Each row comes from the steps of one walk. Every step used is in the known rows, and no mark comes twice. Write the walk behind each row, first mark first.
Known rows:
sunalam -> nuzup -> gapo -> tafuvo -> segi: [ -3.9  -7.0 -16.8 -20.8  53.5  -0.7   8.3  22.5  22.8 -20.2   3.3  32.7
  19.9 -34.1   6.3  14.3   8.6  14.2  61.3  48.2  12.7 -42.9  16.3  -4.0]
mipo -> gapo -> tafuvo: [ -2.7 -10.6  -4.5   3.8  36.3  28.2 -52.4  12.6  30.5   0.4 -47.4  51.8
  21.4  -9.7  -9.6  -2.5 -29.2 -24.8  13.6 -33.8  29.1   2.3 -59.3 -25.6]
mipo -> sunalam -> nuzup: [ 38.7  20.5  -1.6  -2.1   0.4  10.8   1.6 -20.8  45.0 -11.6  24.8   1.5
 -10.0 -46.3  10.0  55.9 -15.4  11.9   4.9   1.7  15.6 -25.6 -26.8  19.4]
gapo -> tafuvo -> segi: [  9.2 -40.2  -7.8 -30.6  69.6 -22.7  -9.3  23.1   0.3  13.5  27.0  11.2
  17.1  10.3   9.5 -13.0 -23.5 -18.6  40.7  -3.9  32.0  10.1  -5.2  25.8]
bizok -> mipo: [ 13.9  25.9  -5.6  27.3  25.8  42.4 -39.3 -12.7  -1.9  -0.5  -2.9   7.4
  46.5   2.7  -0.8  19.1  45.9  26.7  23.0 -71.4 -16.0  -6.4 -12.0  13.4]
bizok -> mipo -> gapo -> tafuvo: [  6.8   5.4   1.1  16.3  44.3  50.9 -42.6  -6.3  13.7  -4.5 -42.5  32.5
  47.4  -5.1   1.3   6.0  34.4  -4.8  16.0 -78.0  -4.0  -2.1 -48.2  17.0]
sunalam -> nuzup -> gapo -> tafuvo -> segi -> mipo: [ -4.2  -4.8  -7.8 -15.1  54.9  -1.7  12.7  38.8  22.1 -12.6  -2.1  34.7
   5.2 -31.6   6.1   9.6  17.9  22.7  52.9  48.7  14.3 -49.8  16.3 -11.2]
tafuvo -> segi -> nuzup -> bizok: [ 14.1  -6.6 -22.2 -45.7 -16.1 -56.5 -15.4 -25.1 -61.2  -3.7  11.4   8.6
   2.4  36.8  11.6 -25.9   5.1  24.7  -7.3   3.1  20.4  40.1  -7.8  -5.1]
segi -> nuzup -> bizok -> tafuvo: [  8.9 -12.5 -23.5   8.7 -42.7  16.8 -59.8 -35.6 -36.0 -20.5   7.6 -12.0
   3.8  37.8  14.3 -11.1 -22.0   1.8 -17.5 -11.9  38.1  66.6  -4.3 -42.9]
tafuvo -> segi -> nuzup: [  3.0   2.9 -18.4 -41.2  -1.8 -59.4  -3.9 -25.9 -59.2 -11.3  24.3  19.6
   4.4  15.1   6.6  -8.9   5.0  46.8   7.2 -11.8  17.2  46.3 -11.9   9.1]
sunalam -> nuzup -> bizok -> mipo -> gapo: [ 13.9  14.0 -14.4  -3.3  -9.4  26.2 -27.3  -6.3  20.3 -30.3 -38.1   3.9
  30.9  15.9  -7.1  14.0  32.5  -1.5  -4.0  28.3  10.1 -51.7 -17.6 -45.8]
bizok -> tafuvo -> sunalam -> nuzup: [-17.1   0.2 -23.7  26.9 -24.2  -6.2 -12.0   2.7  12.6  -8.9  17.3   1.2
   9.3   3.6  48.2 -12.7 -40.1  -9.6  14.9 -24.0  49.5   5.2 -19.6 -30.4]
mipo -> sunalam -> nuzup -> segi: [ 40.2  35.3  -6.1  -6.6  15.5  25.5  -8.6 -22.1  28.5 -17.9  17.6   3.7
  -9.6 -50.2   4.3  53.1  -8.1  15.8  37.4  -7.3  12.2 -33.5 -25.1  38.8]
gapo -> tafuvo: [  6.3 -27.9  -4.4  12.2  67.5  24.6 -37.3  22.3  28.3   8.3  21.5   4.3
  22.9   3.4  -1.6   6.0 -29.1 -24.9  46.0 -12.1  33.1   9.0  -0.4  -4.8]
segi -> mipo -> sunalam -> nuzup: [ 29.3  25.2  27.0  21.0  12.8  14.5   1.7  32.9  32.7  13.9   6.6   7.1
 -41.3 -28.9   3.2  30.5  10.9  43.2 -14.1  -1.2  15.8 -42.6 -13.7 -21.8]
tafuvo -> segi -> nuzup -> bizok -> mipo -> sunalam: [ 28.8  -5.3 -15.2 -48.5 -10.9 -46.6  -5.4 -40.5 -56.5  -3.3  12.4   0.9
  -2.3  23.4  21.2 -15.5  21.4  24.7 -14.2 -18.7  10.4  40.4 -15.9  30.4]
segi -> mipo -> sunalam -> nuzup -> gapo: [ 26.9  23.1  23.7  23.7  19.3  19.1  -3.0  35.8  32.5  20.1  -0.1  21.8
 -41.9 -42.1   6.8  23.4  15.7  46.5  -1.0   0.5   7.5 -45.1  -7.6 -16.8]
sunalam -> nuzup -> segi: [  0.0  45.1 -22.6   1.4  28.9  30.2 -21.0   3.4   6.8 -42.0  -0.5  14.4
  23.9 -18.2 -24.1  35.7  12.4  32.1  68.9  25.6  15.1 -53.7   4.0 -15.9]
sunalam -> nuzup -> segi -> mipo -> gapo -> tafuvo: [ -3.6  33.3  -3.6   3.4  49.0  31.7 -15.0  33.0  17.0 -36.1 -24.0  27.0
   2.9 -17.8 -23.8  21.4  17.6  27.3  54.0  25.1  25.1 -61.8 -13.0 -25.9]
tafuvo -> sunalam: [ -9.1  27.9  -6.9  67.6   4.6 -35.8 -29.6 -13.2  -3.6  25.8  -0.5  13.1
   4.1   8.6  33.1 -19.5  -8.9  23.8  34.3 -37.2  11.2  10.0 -10.3 -61.7]

Write each row's walk:
[ 22.3   5.4   6.4 -41.5  21.6 -47.4  29.6  29.2 -14.5  22.0  10.0  32.7
 -28.1 -23.9  15.2  -3.8  20.7  46.9   2.7   6.8   7.3 -34.5 -10.0  24.3]  tafuvo -> segi -> mipo -> sunalam -> nuzup -> gapo
[ -7.3  -6.7   8.0  44.0  76.7  -6.9 -10.9  26.8  23.9   3.0   1.0   0.6
  -6.0   6.6  24.7 -14.6  -7.4  -5.5  67.6   1.2  33.5 -13.5   2.5 -28.6]  gapo -> tafuvo -> sunalam -> nuzup -> segi -> mipo
[ 18.3 -32.2  12.1 -33.0  71.9 -24.9  16.8  35.6  16.5  10.0  24.8   6.0
 -14.6  -2.1  13.5  -2.8  -9.3  -5.1  22.6  11.7  36.3 -12.5  -7.5  26.7]  gapo -> tafuvo -> segi -> mipo -> sunalam -> nuzup
[ 53.9   1.0  -7.2  10.2 -10.7  42.1 -54.2 -21.7   4.7  21.2 -19.1 -18.7
  19.9  23.7  15.8   1.3  22.6 -24.1 -13.3 -32.1  -2.7 -13.3 -12.9   1.6]  nuzup -> bizok -> mipo -> sunalam
[ 27.6   6.7   7.6 -36.0  13.7 -50.2  17.2  23.3 -20.7  30.3  17.6  23.0
 -27.6  -7.4  11.4  -7.2  10.6  41.5 -11.6 -16.3  13.1 -17.2 -21.1  23.6]  tafuvo -> segi -> mipo -> sunalam
[ -4.2  -2.8 -14.2   1.2  52.2  20.6  -7.5  20.7  34.7 -21.8   0.2  30.3
  22.6 -35.6   2.5  21.5   4.3  11.5  64.3  43.1  11.2 -41.1  15.7 -19.1]  sunalam -> nuzup -> gapo -> tafuvo
[  2.5 -22.6   2.1  38.8  59.8  -5.1 -17.0   5.4  28.7   2.4  -3.0 -13.0
  13.1  22.5  34.9 -18.6   0.6 -27.9  46.8  -0.1  27.7  -2.4   0.8 -27.1]  gapo -> tafuvo -> sunalam -> nuzup -> bizok -> mipo
[ -1.2  12.0   3.3  26.2  42.6  29.5 -25.1  -8.9  19.0 -11.5 -45.9  25.9
  38.5  -3.7  15.2  -0.1  38.9  -0.3  20.5 -62.7   0.3  -9.9 -49.1   2.1]  bizok -> mipo -> gapo -> tafuvo -> sunalam -> nuzup
[ 13.1   8.2 -11.7  16.4 -26.5  25.5 -63.4 -48.6 -36.6 -21.5 -27.9   1.3
  15.6  33.1   3.9  -8.3  24.4  17.6 -18.0 -34.5  11.5  56.2 -20.8 -39.2]  segi -> nuzup -> bizok -> mipo -> gapo
[-13.6  45.4 -12.4  53.4  15.6 -25.9 -14.8 -10.9  -3.0  -9.7  -8.3  11.0
   3.0  -3.4  26.2  -6.5   8.5  30.7  67.0  -5.8  13.4 -26.8  -4.2 -50.2]  tafuvo -> sunalam -> nuzup -> segi
[ 19.2   6.0 -12.8  22.3 -19.6  22.7 -58.8 -48.4 -42.0 -20.0  -6.2 -13.3
  17.2  38.9   7.0  -4.1  24.7  24.0  -7.0 -26.2  10.9  58.5  -1.5 -33.6]  segi -> nuzup -> bizok -> mipo
[ 33.5  26.6   0.4  11.1  29.1  44.6  -5.9 -26.3  22.0  -7.6   0.3   6.3
  24.9 -42.1  21.0  41.7  48.0  23.6  25.9 -52.4 -20.8 -23.5 -17.0  54.4]  bizok -> mipo -> sunalam -> nuzup -> gapo
[ 25.3 -36.8  12.5 -25.5  70.7 -22.5   5.6  36.9  11.8  24.6  24.8   9.5
 -13.4  -0.6  13.6 -10.1 -15.4  -8.7  22.0  -7.3  33.7   1.1 -10.8  30.3]  gapo -> tafuvo -> segi -> mipo -> sunalam
[ 34.7  -0.1  -2.0  -4.5  31.8  21.3   2.6 -10.9  50.1  -2.4  17.1  13.7
  -9.8 -62.9  22.4  44.5 -14.3   1.2  33.1   6.3  11.4 -27.0 -16.1  35.8]  mipo -> sunalam -> nuzup -> gapo -> tafuvo
[-13.1   5.5  -6.2  20.9  39.6  10.1 -38.4   4.9  22.7  -7.2 -58.7  50.4
  10.7 -12.0   5.0 -14.5 -19.3 -18.9  42.0 -26.6  31.1  -9.8 -58.2 -29.8]  mipo -> gapo -> tafuvo -> sunalam -> nuzup -> segi
[ -0.4  49.6  -6.8   9.8  31.2  28.5 -14.9  23.7   8.9 -33.1  -6.0  16.9
   4.9 -15.6 -23.9  29.0  27.1  46.6  57.2  28.5  14.4 -65.6   4.8 -29.5]  sunalam -> nuzup -> segi -> mipo
[  8.3  -4.3 -25.0 -15.3 -25.8  18.4 -24.4   8.6  25.3 -28.7  -1.9 -11.6
  18.5  19.9   4.2  10.1 -13.4 -16.4  -5.6  49.6  39.2 -39.6  -2.3 -49.9]  sunalam -> nuzup -> bizok -> tafuvo
[ 10.4 -15.0 -12.7 -44.5 -17.3 -15.8  17.9  28.5  -0.5   1.9  31.5   9.5
 -13.6  -6.1  30.4  -6.6 -29.4   1.6 -16.2 -18.7  48.2  -8.1 -27.0  29.0]  bizok -> tafuvo -> segi -> mipo -> sunalam -> nuzup
[ 31.7   0.5   5.6 -45.7   2.4 -50.4  21.9  26.4 -15.0  20.5   7.2  12.8
 -29.1   4.3  11.6  -9.2  15.7  29.0 -20.0  15.0  16.9 -36.2 -16.2   9.6]  tafuvo -> segi -> mipo -> sunalam -> nuzup -> bizok
[ -5.3  49.8  -8.5   6.1  27.7  31.6 -18.7  25.7   9.2 -35.0 -27.9  32.3
   3.7 -18.0 -26.5  24.8  25.1  41.9  47.8  22.7  16.9 -66.8 -14.5 -34.7]  sunalam -> nuzup -> segi -> mipo -> gapo
[ 24.2 -23.3 -30.0  -3.6 -39.1  35.1 -65.4   6.6  -0.6  14.4  -6.1 -13.6
  17.6  40.2  13.8 -22.2 -37.9 -46.9 -18.2  -4.6  37.7  -3.5  -6.3 -41.2]  nuzup -> bizok -> tafuvo
[-18.7  -4.7 -25.4  26.9 -17.8   0.3 -10.7   5.4   9.9  -3.5  12.1  12.0
   8.1  -9.6  54.7 -16.7 -36.6  -8.4  30.8 -23.5  40.4   1.4 -12.3 -24.2]  bizok -> tafuvo -> sunalam -> nuzup -> gapo
[ 13.0   3.1 -17.2  16.4 -30.2   7.5 -63.9 -40.6 -37.9 -17.0  -0.1  -8.7
   3.0  36.1   0.9  -5.3  -1.2  17.6  -9.3  -3.5  22.5  59.6   1.5 -56.2]  segi -> nuzup -> bizok
[  2.9 -19.6 -16.2  15.9  71.0  38.6 -45.1  24.2  16.6  26.5  -4.5  44.9
  23.1 -38.1  16.4  -2.0 -11.3  -4.3  80.5 -10.4   0.1  -6.2  19.8   4.9]  nuzup -> gapo -> tafuvo
[ -0.2 -25.1  -0.9  34.1  55.6 -15.3 -17.9  13.4  30.6   6.1  -0.7  -9.6
   5.0  19.1  31.6 -18.7 -19.2 -31.8  46.2  17.1  36.8  -3.0  -0.6 -41.4]  gapo -> tafuvo -> sunalam -> nuzup -> bizok
[ 13.9  -1.3 -11.2  -6.8  11.6  27.8 -23.7   2.9  29.5 -29.6 -34.4   0.3
  30.0  17.0  -3.3  10.7  25.9 -18.6   3.0  30.8  17.4 -45.7 -14.7 -37.7]  sunalam -> nuzup -> bizok -> mipo -> gapo -> tafuvo
[  4.9  38.7   1.5  22.7  58.3  54.5 -56.7  37.7  -9.7   5.6 -42.3  41.8
  -6.0 -13.3 -24.8  -6.6   8.4  23.6  63.6 -37.5  14.7 -35.3 -21.2  -9.9]  nuzup -> segi -> mipo -> gapo -> tafuvo
[ -4.4  23.0  -5.9  54.1  -6.0 -28.8 -16.0 -17.0   6.9   1.5 -20.0  -8.9
   8.8  23.9  39.0 -17.5  24.3  12.5  20.5   0.6  10.4 -22.1  -6.0 -67.3]  tafuvo -> sunalam -> nuzup -> bizok -> mipo
[ 36.8  18.4  -6.1  -2.9  11.5  18.9  -0.3 -18.0  40.6  -3.8  12.4  19.0
 -10.8 -64.7  19.4  48.8 -10.2  15.7  26.2   2.3   5.6 -31.3 -17.6  28.7]  mipo -> sunalam -> nuzup -> gapo
[ -4.6  13.6 -18.2  26.6   5.0  17.4 -48.6 -33.3 -34.4 -13.0   4.3  34.5
   8.2 -20.9  10.5   4.8   4.6  52.4  41.1 -21.5   1.7  60.0  10.8 -22.4]  segi -> nuzup -> gapo
[ 27.4   7.2  26.1  20.4  41.5  20.0   0.7  43.2  41.2  18.8   1.3  16.7
 -40.8 -39.3  10.8  21.3  10.0  33.2   6.7   2.7  15.2 -41.9  -5.3  -8.7]  segi -> mipo -> sunalam -> nuzup -> gapo -> tafuvo
[-18.1  29.2 -12.1  54.9  14.2 -33.6  -7.9  -4.7   9.8   5.4 -13.2  25.2
   3.2 -18.4  41.1 -11.6  10.2  31.6  56.0   2.8   5.4 -22.2   1.5 -61.0]  tafuvo -> sunalam -> nuzup -> gapo
[ -3.1 -22.0   1.4  46.1  62.5 -12.5 -26.5  12.3  22.9  22.4  10.4   1.3
   8.4  10.4  31.2 -18.7 -27.7 -20.7  53.7 -23.9  32.7  18.9  -3.3 -26.6]  gapo -> tafuvo -> sunalam
